Every row comes from one small tree of marks. The marks that hang from a mark follow it in brackets, in the order of their numbers. Every link used is in the known rows. Which tree was each row made from?
Known rows:
Z859(Z375(Z320(Z990) Z478)): [ -3   3  -2  -4   2 -17 -23  -1  29   4  -8 -13  -4  -7  -3   6   0  13
  -8   3  -9 -15  -6  -3  -1  -1   3   6  15   1   0   0 -12  15   5  -6
  -2   5 -15  12   7   6  10   8  -2  -4  11   2   0   9  -4  -1  -8  -2
  13  13   2 -11  14  14  11  -5   5  -8 -20 -20 -10 -12]
Z990(Z13 Z320 Z694): [ 14   3  22   5  11 -19  -6   6  24   7 -21 -14 -11 -20  -8  -1   3   3
  -4  -5 -12  -6  -3 -12   7   5  -4   9   9   4  -3  -3  -6  16   1  17
   4  -9   5  11  15   7   7  -1  -7  -6   7 -14  -2   1  -3 -14   7 -10
  11  17   2  -2  12  -1  -1 -17  20   9 -13 -20 -20   8]
Z990(Z13 Z320(Z375(Z478 Z859)) Z694(Z321)): [ 15   0  19   2   3 -18 -17   3  25   0 -15 -16  -1 -29 -10   1  -5   2
 -14  -9 -15  -9  -3 -11   3  -1   8  19  10  -6   0  -9 -17  12   8  16
  -2   1   4  14   2  -2   2   1  -7   5   9  -9  -8   2  -7  -7   4  -7
  14  14   0 -12  10  -8  -5 -16  11   3  -7 -20 -20  13]
Z478(Z375(Z320(Z990(Z694)) Z859)): [  2   8   2  -7   7 -15 -12   3  29   9 -17 -15  -7  -6 -10  -1  -3  13
 -14   0 -10  -8   0  -6  -4  -1  -3  13  20  10   0 -14 -15   9   2   9
   5   7 -15  10   1   5   9  10  -6   9   9 -10   0   7  -7   3  -4  -7
  14  15   0  -8  13   5   4  -7  10  -4 -18 -15 -16  -7]
Z320(Z375(Z478 Z859) Z990(Z13 Z694)): [  5  -3  -3   2   9 -18 -23   3  25  -2 -17 -14   4 -30  -9   5  -8   2
  -8  -2 -21 -15 -11 -11  -5  -5   1  12  19  -4   6 -12 -15  13   1  12
  -1   8  -3  15  -8   1   6   8  -2  -2  14   0   5   4  -8   2 -12  -5
   9  17   2 -14  18   1   2  -8   5  -1  -8 -26 -18   3]
Z478(Z375(Z320(Z990(Z13 Z694)) Z859)): [  5   8   4  -5   9 -17 -14   3  28   9 -19 -15  -9 -11 -11   0  -2  10
 -16  -1 -13 -10  -1  -8  -2  -2  -1  13  20   9   1 -14 -16   9   3  13
   7   6 -11  13   0   4   7   8  -7   7   9 -12  -2   8  -8   0  -4  -8
  13  15  -1  -6  12   2   2  -8  10  -1 -16 -17 -18  -1]
Z317(Z13): [ -7   3   6  -2   2 -20  -3   1  32  17 -14 -11 -12   4   3   3  -5  18
   3  -8  -9  -5  -9  -3   2   8  -7   1  20  16 -10  -6   2   9  -6   4
   4  -9  -3   2   8  11   9  -2  -7 -10  10  -1  13   3   7 -12   3   1
   5  20   4 -13  18  17  20  -3  14   0 -21 -14  -5  -9]
Z375(Z320(Z990(Z13 Z694)) Z478 Z859): [  5   6   1  -7   6 -21 -21   4  19   7 -16 -19  -5 -24  -8   7 -11   8
 -12  -2 -19 -17  -5  -9  -1  -3   1  18  22   2   4  -8 -18  10   7  10
  -4   9 -10  22   0  -3   6  11  -8   8   7  -3  -7   2 -19  -1  -4   0
  14  16   2 -13  17   4  -2  -6  -3  -3 -24 -18 -21  -3]
Z990(Z13 Z320(Z375(Z478 Z859)) Z694): [ 16  -1  12   3   7 -16 -17   6  21   1 -19 -18  -4 -30 -11   2  -5   3
 -10  -6 -14 -10  -4 -13   3  -1   0  17  15  -3   3  -9 -13  17   6  16
   1  -1   5  17   4  -1   5   4  -5   1   8 -10  -4   1  -6  -9   3  -8
  10  15   2 -10  15  -5  -4 -16  11   5 -11 -22 -20   9]
Z990(Z320(Z375(Z478 Z859)) Z694(Z321)): [ 10  -1  15  -2   1 -15 -16   1  29  -1  -8 -16   1 -19  -9  -1  -5   7
  -9  -9 -11  -5  -2  -9   0   0   5  17  11  -4  -2  -9 -15   9   6   9
  -6   3  -3   8   3  -1   6   3  -7   9  10  -3  -5   2  -5  -3   3  -6
  15  14   1 -16  12  -3   2 -14  10  -2 -12 -16 -15   2]
Z694(Z321(Z478) Z990(Z13 Z320(Z375(Z859)))): [  7  -6  15   2   0 -20 -11 -14  31   8  -3 -10   2 -11  -2  -3  -3   5
 -11   3 -14 -16  -6  -4   0  -1  11   0   6   4 -12  -7 -21  -3   4  14
  -3  -6   3  11   3  -1  11   4  -4   8  14  -2  -2   8  -1  -6  -8   3
  23  19   3 -18   8   0   5  -4  13  -2  -5 -20 -20   9]
Z990(Z13 Z320 Z694(Z321)): [ 15   3  29   4   6 -20  -6   2  28   6 -17 -12  -7 -19  -8  -2   4   3
  -8  -8 -13  -6  -1 -12   7   6   3   9   4   1  -8  -2  -9  12   3  17
   2  -8   4   8  14   5   4  -5  -8  -2   7 -12  -6   1  -3 -13   8  -9
  16  16  -1  -4   7  -3  -1 -17  20   8  -9 -18 -19  12]
Z859(Z375): [ -2   3   7  -1   2 -13  -9  -2  31   8 -11  -9  -8   1  -2   2   3  14
   0  -2  -5  -8  -5  -5   0   3  -3   2  15   8  -6  -2  -5  13   1  -7
   5  -3 -11   2  14  12  15   1  -6  -8  10   0   9  10   7  -7  -4  -7
  13  12   4  -6   8  14  18  -7  14  -5 -15 -17  -2  -9]
Z990(Z320 Z694): [ 10   3  18   1   8 -16  -5   4  28   7 -15 -13  -9 -11  -7  -2   2   8
   0  -5  -8  -2  -2 -11   4   7  -7   8  10   6  -5  -2  -4  13   0  10
   0  -7  -2   5  15   8  11   1  -7  -1   8  -9   1   2   0  -9   6  -9
  13  15   2  -6  13   4   4 -15  20   4 -17 -16 -15  -4]
Z859(Z375(Z320(Z990))): [ -2   3   3  -3   4 -17 -16  -1  31   5  -7 -10  -5  -3   0   4   4  14
  -5   1  -8 -11  -6  -3  -1   5   0   2  11   4  -3   0  -9  15   1  -1
  -1   3 -13   7   7  10  15   7   0  -2  12   0   1   9   1  -1  -9  -7
  15  12   0  -7  11  14  15  -2  13  -6 -17 -21  -9 -12]
Z990(Z13 Z320(Z375(Z859)) Z694(Z321(Z478))): [ 15  -3  18   6   6 -16 -11   2  28   0 -14 -16   3 -24  -7  -4  -2   1
 -10  -6 -14  -7  -1 -12   5   3   6  14   9   1  -4  -7 -18  10   5  19
  -1   0   7  12   6  -1  12   1  -4   9  10 -10  -7   5  -4  -9   1  -8
  14  17   0 -12   9  -8  -3 -12  17   5  -3 -22 -24  11]
Z694(Z321(Z478(Z375(Z859))) Z990(Z320)): [  5   0  15  -2   0 -18  -7 -15  36  12  -2 -12  -3   1  -5  -8  -2  11
 -13   6  -8 -14  -1  -4  -1  -2   9   2   9  11 -14 -10 -22  -7   4   7
   0  -4  -6   6  10   0  11   6  -9  10  13  -4   0  11  -1  -4  -5   5
  25  17   4 -17   7   3   7  -6  14  -4 -12 -13 -17  -1]
Z859(Z375(Z320(Z990(Z13 Z694)))): [  3   3   7  -1   7 -17 -17   1  30   2 -15 -11  -2 -12  -4   3   6  11
 -10   2 -10 -13  -7  -5   0   6   1   6  10   3  -1   0 -11  19   3   5
   1   3  -8  10  10   8  12   5   1  -3  12  -4  -2   6  -2  -3  -7 -10
  13  13  -1  -6  10  10   9  -7  16  -1 -14 -23 -13  -6]
Z321(Z694(Z990)): [ -2   0  10  -1   5 -14  -1 -11  29  12  -9 -12 -12   0  -1  -4  -3  15
   1   6  -9  -8 -10  -3  -2   5  -7  -7  15  -2 -10  -7  -8  -3  -6   0
   2 -10  -6   2  12   9  10   3  -5   1  13   3  12   3   5  -9  -2  -1
  13  18   5 -15  13  19  14 -11   7  -5 -11 -12  -7  -9]
Z478(Z375(Z320(Z990))): [ -1   5   3  -4   5 -19 -12   1  30  12 -12 -12 -11   2  -6   0   2  11
  -9   0  -9  -6  -1  -3  -3   0  -1   3  16   9  -5  -8 -12   8  -1   5
   7   0 -15   7   1  11   6   8  -4  -1  10  -7   4  10  -1   2  -5  -4
  11  17   1  -6  15  11  10  -7  12  -5 -15 -16 -12  -7]
Z478(Z375(Z320(Z990) Z859)): [  0   7   0  -6   6 -17 -13   2  28  13 -12 -15 -10  -2  -7   1  -5  13
 -12  -1 -10  -8   0  -5  -4  -3  -2  10  21  11  -2 -13 -15   6   1   7
   5   6 -16  11  -2   5  10  10  -7   7   9  -7   1  10  -5   3  -5  -5
  14  15   0  -7  13   7   8  -3   7  -5 -19 -15 -15  -6]
Z317(Z160): [ -7   7   6 -10   3 -15  -1   1  33  15 -10 -15 -10   0   0   2  -3   5
   3 -11 -13  -5  -5  -7   0   6  -8   0  18  17  -9  -6  -1   8 -10  -2
   2  -4  -8   0  11  11   9   3  -6  -9   8  -2  15   2   3 -14   1   1
  10  19   3  -7  13  14  14  -6   6  -1 -19 -14  -6  -7]

Write each row's tree:
[  5   4   7  -6   8 -20 -13   1  24   7 -14 -15   0 -17  -2   2  -6   8
 -10  -3 -19 -13  -2  -9   1   4   2  12  16   8  -3  -6 -19   4   3  14
  -4   8  -8  15   2   0  15   8  -5  14  10  -4  -8   6 -13  -2  -6  -4
  17  18  -1 -12  12   2   1  -1   8  -1 -17 -20 -25  -2] => Z375(Z320(Z990(Z13 Z694(Z321(Z478)))) Z859)
[  4  -1  13   5   9 -22  -9  -3  32   5 -16 -10   3 -15  -2  -1   2   2
  -3   0 -18 -11  -6 -11   0   3   1   1  10   6  -7  -3 -13   6  -4  13
   0   0  -2   5   8   8  10   0  -5  -6  13  -2   5   7  -3  -4  -8  -4
  13  21   2  -7  12   5   5 -10  16   3  -7 -23 -22   3] => Z320(Z990(Z13 Z694(Z321(Z478))))
[  3   2  -3   3  11 -11  -6  -1  27   8 -12 -22  -8  -4   0  -6  -4  11
  -8   9  -8  -8   1  -7   3  -1   0   3  25   5  -4 -10 -23  -1  -4   8
   7   2  -5  13   8   3  17  10  -2  13  12  -8   4  13  -4  -7  -3  -2
   6  22   5 -13  16   8   3 -11   1  -1 -10 -16 -25  -6] => Z321(Z478(Z375(Z320(Z990(Z13)) Z859)) Z694)
[  6  -7   6   9   9 -13  -5 -10  27   6  -7 -16  -4  -8   1  -6  -1   8
  -2  12  -8 -11  -8  -5   4   2  -1  -8  14  -2  -8  -4 -17  -1  -5  10
   2 -11   6  10  13   5  16   7   2   5  15  -3   8   7   5 -13  -4   1
   9  23   7 -19  17  10   5 -13   9   0  -3 -19 -21  -2] => Z321(Z478 Z694(Z990(Z13 Z320(Z375))))
[ -1   3  -1  -1   3 -12  -3   0  30  17 -13 -17  -9   4  -3  -5  -4  11
  -3   2  -6  -5   2  -7   1  -3  -4   6  26  19  -7  -9 -15   0  -1  -1
   9   0 -11   7  10   5  19   6 -11   4   9  -4  11  16   2  -7  -4   1
   9  20   8 -11  13   8  10  -8   9  -3 -15 -14 -13  -9] => Z321(Z478(Z375(Z859)))
[ -2  -2  -3  -5  -2 -13 -15   1  22   8 -10 -15  -6 -12  -5   5 -12  10
  -1  -8 -13  -7  -6  -6  -4  -6  -3  12  25   1   0 -11 -11   6   3  -2
   1   3 -11  11  -6   2  10   7  -8   2  10   6   8   8  -1  -1  -5   0
   9  15   6 -18  17   8  12  -5   0  -8 -14 -17  -5  -5] => Z320(Z375(Z478 Z859))
[ -5  -6  -7   3   3 -20 -20  -1  27   3  -7 -11   0 -12  -3   6  -5   4
   1  -2 -15  -9 -10  -4  -7  -5  -1  -1  16  -3  -1  -6 -11   9  -4   1
  -2   2 -10   7  -9   9   6   9   0  -8  16   8  13   9   1   5 -14   0
   8  18   5 -15  21  12  14  -5   4  -8  -9 -24 -12  -6] => Z320(Z375(Z478) Z990)
[  4  -5   0   6   8 -20 -21   1  27  -2 -18 -12   4 -27  -8   4  -2   0
  -5   0 -18 -12 -12  -9  -5  -2   1   5  15  -6   3  -7 -14  14  -1  11
   0   3  -1  11  -5   6   3   6  -1 -10  15   1   8   5  -3   0 -11  -5
   5  19   3 -12  19   6   4 -12  10   0  -4 -26 -17   3] => Z320(Z375(Z478) Z990(Z13 Z694))
[  8  -2  12   0   5 -20 -13  -7  25  10  -9  -9  -7 -15  -7   1  -4   7
  -8   3 -14 -16 -10  -5  -2  -1   1   0  10   2  -5 -10 -12   6   2  14
   1  -9   2  15   1   3   7   6  -3   2  12  -5   2   2   0  -6  -7  -2
  20  15   2 -13  11   4   7  -3  13   0 -10 -21 -14   5] => Z694(Z990(Z13 Z320(Z375(Z859))))
[ -2   3  10  -3  -3 -15  -3  -5  33  15  -8 -14  -5   5  -1  -5  -3  11
  -6  -4 -10  -5   4  -6   0  -1   4   7  19  14 -13  -9 -17  -5   1  -1
   4   0 -13   2   8   4  13   1 -13   5  10   0   6  15   1  -5  -2   2
  15  20   6 -12   8   6  12  -7  10  -5 -12 -12 -11  -3] => Z694(Z321(Z478(Z375(Z859))))
[  4  -2   5   0   5 -13 -10  -8  26   7  -4 -17  -8  -9  -5  -3  -9  13
  -4   5  -8 -11  -9  -3  -1  -1  -1   0  16  -9  -5 -11 -14   0  -1   4
  -2  -5  -3  10   6   1   8   8  -3  10  14   1   5   2   0  -6  -2  -1
  14  16   4 -20  16  11   8 -12   0  -5 -13 -14 -12  -6] => Z321(Z694(Z990(Z320(Z375(Z478 Z859)))))
[ 11   0   7   4   4 -18 -16   5  18   6 -11 -16 -10 -21  -6   6  -8   3
  -6  -7 -12 -11  -3 -10   4  -5   2  11  16  -2   1  -8 -12  13   5  12
   3  -4   1  20  -1   1   6   5  -5   0   9  -7  -1   5  -3  -9   0  -4
  11  17   3 -10  16  -1   2  -9   4   0 -13 -23 -17   9] => Z990(Z13 Z320(Z375(Z478 Z859)))
[  2   5  -2 -10   4 -18 -21   3  22   7 -12 -18  -4 -18  -7   6 -12  11
  -9  -2 -16 -14  -4  -8  -3  -2  -2  18  23   2   3  -8 -16   8   6   5
  -6  11 -15  18   0  -2   9  12  -9  12   9   2  -5   2 -17   2  -4   0
  14  16   2 -16  18   7   1  -5  -2  -6 -27 -17 -18 -11] => Z375(Z320(Z990(Z694)) Z478 Z859)
[  7   2  19   3   4 -17  -4  -1  34  10 -23 -13  -4 -12  -7  -6   5   4
 -11  -3 -13  -5  -1 -11   3   3   3   9  14  10  -9  -6 -16   5   2  11
   7  -4  -1   6  15   7   7  -3 -11  -4   9  -9   2   9  -1 -11   2  -4
   9  19   4  -7   7   1   2 -18  19   4  -5 -15 -17   8] => Z990(Z13 Z694(Z321(Z478(Z375))))
[ -1   1   1   4   7  -8   1  -3  31  13 -12 -20 -10   6   0 -10  -1  12
   0   7  -3  -1   1  -6   4   0  -4  -2  24   7  -8  -7 -15  -2  -8  -2
  10  -5  -6   3  16   9  17   6  -5   3  12  -4  14  14   7 -10   1   1
   2  23   9 -13  16  14   9 -18   7  -3  -8 -12 -14 -10] => Z321(Z478(Z375) Z694)
[  5  -3   3   2   6 -20 -22   0  28  -3 -14 -13   7 -28  -9   4  -7   2
 -10  -4 -22 -15 -10 -10  -6  -4   6  13  16  -6   3 -12 -19   9   3  13
  -4   9  -4  13  -9   0   4   6  -4   1  14   1   2   4  -8   3 -11  -5
  12  17   1 -15  14  -1   2  -9   5  -3  -5 -25 -19   7] => Z320(Z375(Z478 Z859) Z990(Z13 Z694(Z321)))
[  4   2  16   4   9 -24  -9  -2  31   5 -17  -8   0 -16  -4   0   2   3
  -3  -4 -19 -11  -8 -10  -1   4   0   2   9   2  -7  -4 -11   8  -4  13
   1  -1  -4   4   5   9   6  -1  -6  -8  12  -3   5   4  -2  -3  -7  -6
  15  19   0  -4  10   5   6 -10  16   3  -8 -22 -18   5] => Z320(Z990(Z13 Z694(Z321)))
[ 15   2  24   7   7 -18  -6   1  32   6 -18 -16  -4 -15  -8  -6   5   1
 -12  -2 -10  -6   2 -12   7   3   6  10   8   6  -8  -4 -16   9   3  17
   5  -6   5   8  16   4   7  -2  -8   0   9 -15  -5   7  -3 -13   6  -6
  12  19   2  -5   8  -5  -4 -20  21   8  -6 -18 -24  12] => Z990(Z13 Z320 Z694(Z321(Z478(Z375))))
[  1  -1  16   1  -1 -20  -6 -16  36  16 -11  -9  -3  -1  -5  -6   3   8
 -14   6 -12 -15  -5  -4  -1  -2   9  -3  10  11 -15  -8 -21  -6   2   6
   6  -8  -3   6  10   4   6   2  -9  -2  12  -3   5  12   1  -6  -7   6
  19  19   5 -13   5   7   8  -9  15  -3  -4 -14 -14   5] => Z694(Z321(Z478(Z375)) Z990(Z13))
[  3  -6   6   5   5 -22 -22  -2  30  -3 -14 -11   6 -26  -8   3  -2  -1
  -8  -3 -20 -11 -11  -8  -5  -3   6   6  11  -7   0  -7 -16  11   0  11
  -2   5  -2   9  -6   5   1   4  -2  -7  15   2   4   6  -4   2 -11  -3
  10  18   2 -13  16   3   4 -12  10  -2  -2 -25 -17   6] => Z320(Z375(Z478) Z990(Z13 Z694(Z321)))
[  4  -6  13  -1  -2 -18 -11 -14  33   8   2 -10   3  -4  -2  -5  -5   9
  -8   3 -11 -12  -6  -3  -2   0   9  -1   7   6 -13  -7 -19  -6   3   8
  -6  -4  -3   6   3   0  14   6  -4  12  15   3   0   9   1  -2  -8   4
  25  17   3 -22   9   4   9  -2  12  -6  -8 -18 -16  -1] => Z694(Z321(Z478) Z990(Z320(Z375(Z859))))
[ 15   1  26   6   7 -19  -5   1  29   6 -16 -15  -4 -17  -5  -4   4   2
  -7  -4 -12  -7   1 -12   9   5   3   9   6   5  -9  -1 -13   9   3  17
   1  -7   6   9  17   4  10  -2  -7   0   8 -11  -5   5  -3 -14   6  -5
  13  20   2  -7   9  -3  -3 -17  19   7  -8 -20 -24  10] => Z990(Z13 Z320 Z694(Z321(Z478)))
[  0   5   1  -9   6 -20 -13   2  20  11  -8 -13  -7  -7  -1   6  -9  13
  -3  -5 -16 -11  -4  -5  -2   2  -5   8  20   8  -2  -7 -12   5   1   7
  -4   5 -15  14  -2   3  16  11  -5  12  10   0  -2   5  -8   2  -7  -4
  18  15  -1 -11  15   9   9   4   3  -7 -23 -18 -16 -10] => Z375(Z320(Z990) Z859)
[  1   0  17  -2   1 -14  -2  -3  34   9 -15 -12  -1  -5  -3  -6   2   8
  -1  -4 -11  -1  -1  -9   1   7  -1   8  13  10 -11  -2 -10   2  -1   2
   0  -2  -7  -1  16   8  13  -2 -11   1  10   0   5   8   1  -7   1  -2
  12  19   6 -12   9   7   9 -14  18  -1 -11 -13 -12  -5] => Z990(Z694(Z321(Z478)))
[  0   2   0  -4   4 -16 -23   0  31   2 -11 -13  -2 -11  -5   4   2  12
 -10   4  -8 -14  -6  -4  -1   1   3  10  14   0   2   0 -13  17   6  -3
  -2   7 -13  10  10   6   9   8  -3  -3  11   1  -1   7  -5  -1  -7  -4
  13  12   2 -11  14  12   8  -9   9  -6 -19 -20 -10 -12] => Z859(Z375(Z320(Z990(Z694)) Z478))
[ -3  -3  -9  -1   3 -18 -21   0  25   3  -6 -12   1 -16  -4   6 -12   7
  -1  -3 -17 -12 -10  -6  -8  -7  -1   6  22  -2   3 -10 -14   7  -1   3
  -3   8 -12  11 -12   3  10  11  -2   1  15   7  10   9  -3   6 -14  -1
  11  17   4 -17  20   8  11  -1  -1  -9 -13 -24 -13  -6] => Z320(Z375(Z478 Z859) Z990)
[  8  -2   8   0   3 -20 -17  -7  23  10  -9 -11  -7 -18  -8   3  -6   6
 -10   3 -14 -19 -10  -5  -3  -4   3   2  12   0  -3 -10 -14   6   5  12
   1  -7   1  17   1   0   4   7  -5   0  12  -3   1   2  -3  -6  -6   1
  19  15   3 -16  13   4   4  -5   7  -2 -12 -20 -14   5] => Z694(Z990(Z13 Z320(Z375(Z478 Z859))))
[ 10  -2  14   6   6 -20 -10   4  21   7 -11 -12 -12 -15  -4   3   0   2
  -3  -8 -11  -6  -4  -8   4   1   0   2   9   0  -5  -4  -8  14   0  13
   5 -10   3  13   1   9   8   1  -1  -6   9  -8   2   6   4 -10   0  -8
  10  17   1  -6  14   1   6  -8  14   3  -7 -24 -16   9] => Z990(Z13 Z320(Z375))
[  3   3  11  -1   5 -19 -17  -2  33   1 -12 -10   0 -11  -4   2   6  11
 -11   0 -11 -12  -6  -5   0   6   5   7   7   2  -4   0 -13  16   3   5
  -1   5  -8   8   9   8  11   3  -1  -2  12  -3  -4   6  -2  -3  -7  -9
  16  13  -2  -6   6   8   8  -7  17  -3 -12 -22 -13  -3] => Z859(Z375(Z320(Z990(Z13 Z694(Z321)))))
[  3   1  13  -4  -1 -19 -10 -14  33  15 -10 -12  -3  -4  -5  -5  -1  10
 -19   6 -14 -17  -3  -3  -2  -1  11   3  12  11 -13 -10 -24  -7   5   9
   3  -3  -5  12   7   0   8   5 -10   9  11  -3  -3  11  -4  -4  -7   5
  22  18   4 -16   5   4   5  -4  12  -5  -9 -14 -17   4] => Z694(Z321(Z478(Z375(Z320 Z859))) Z990(Z13))
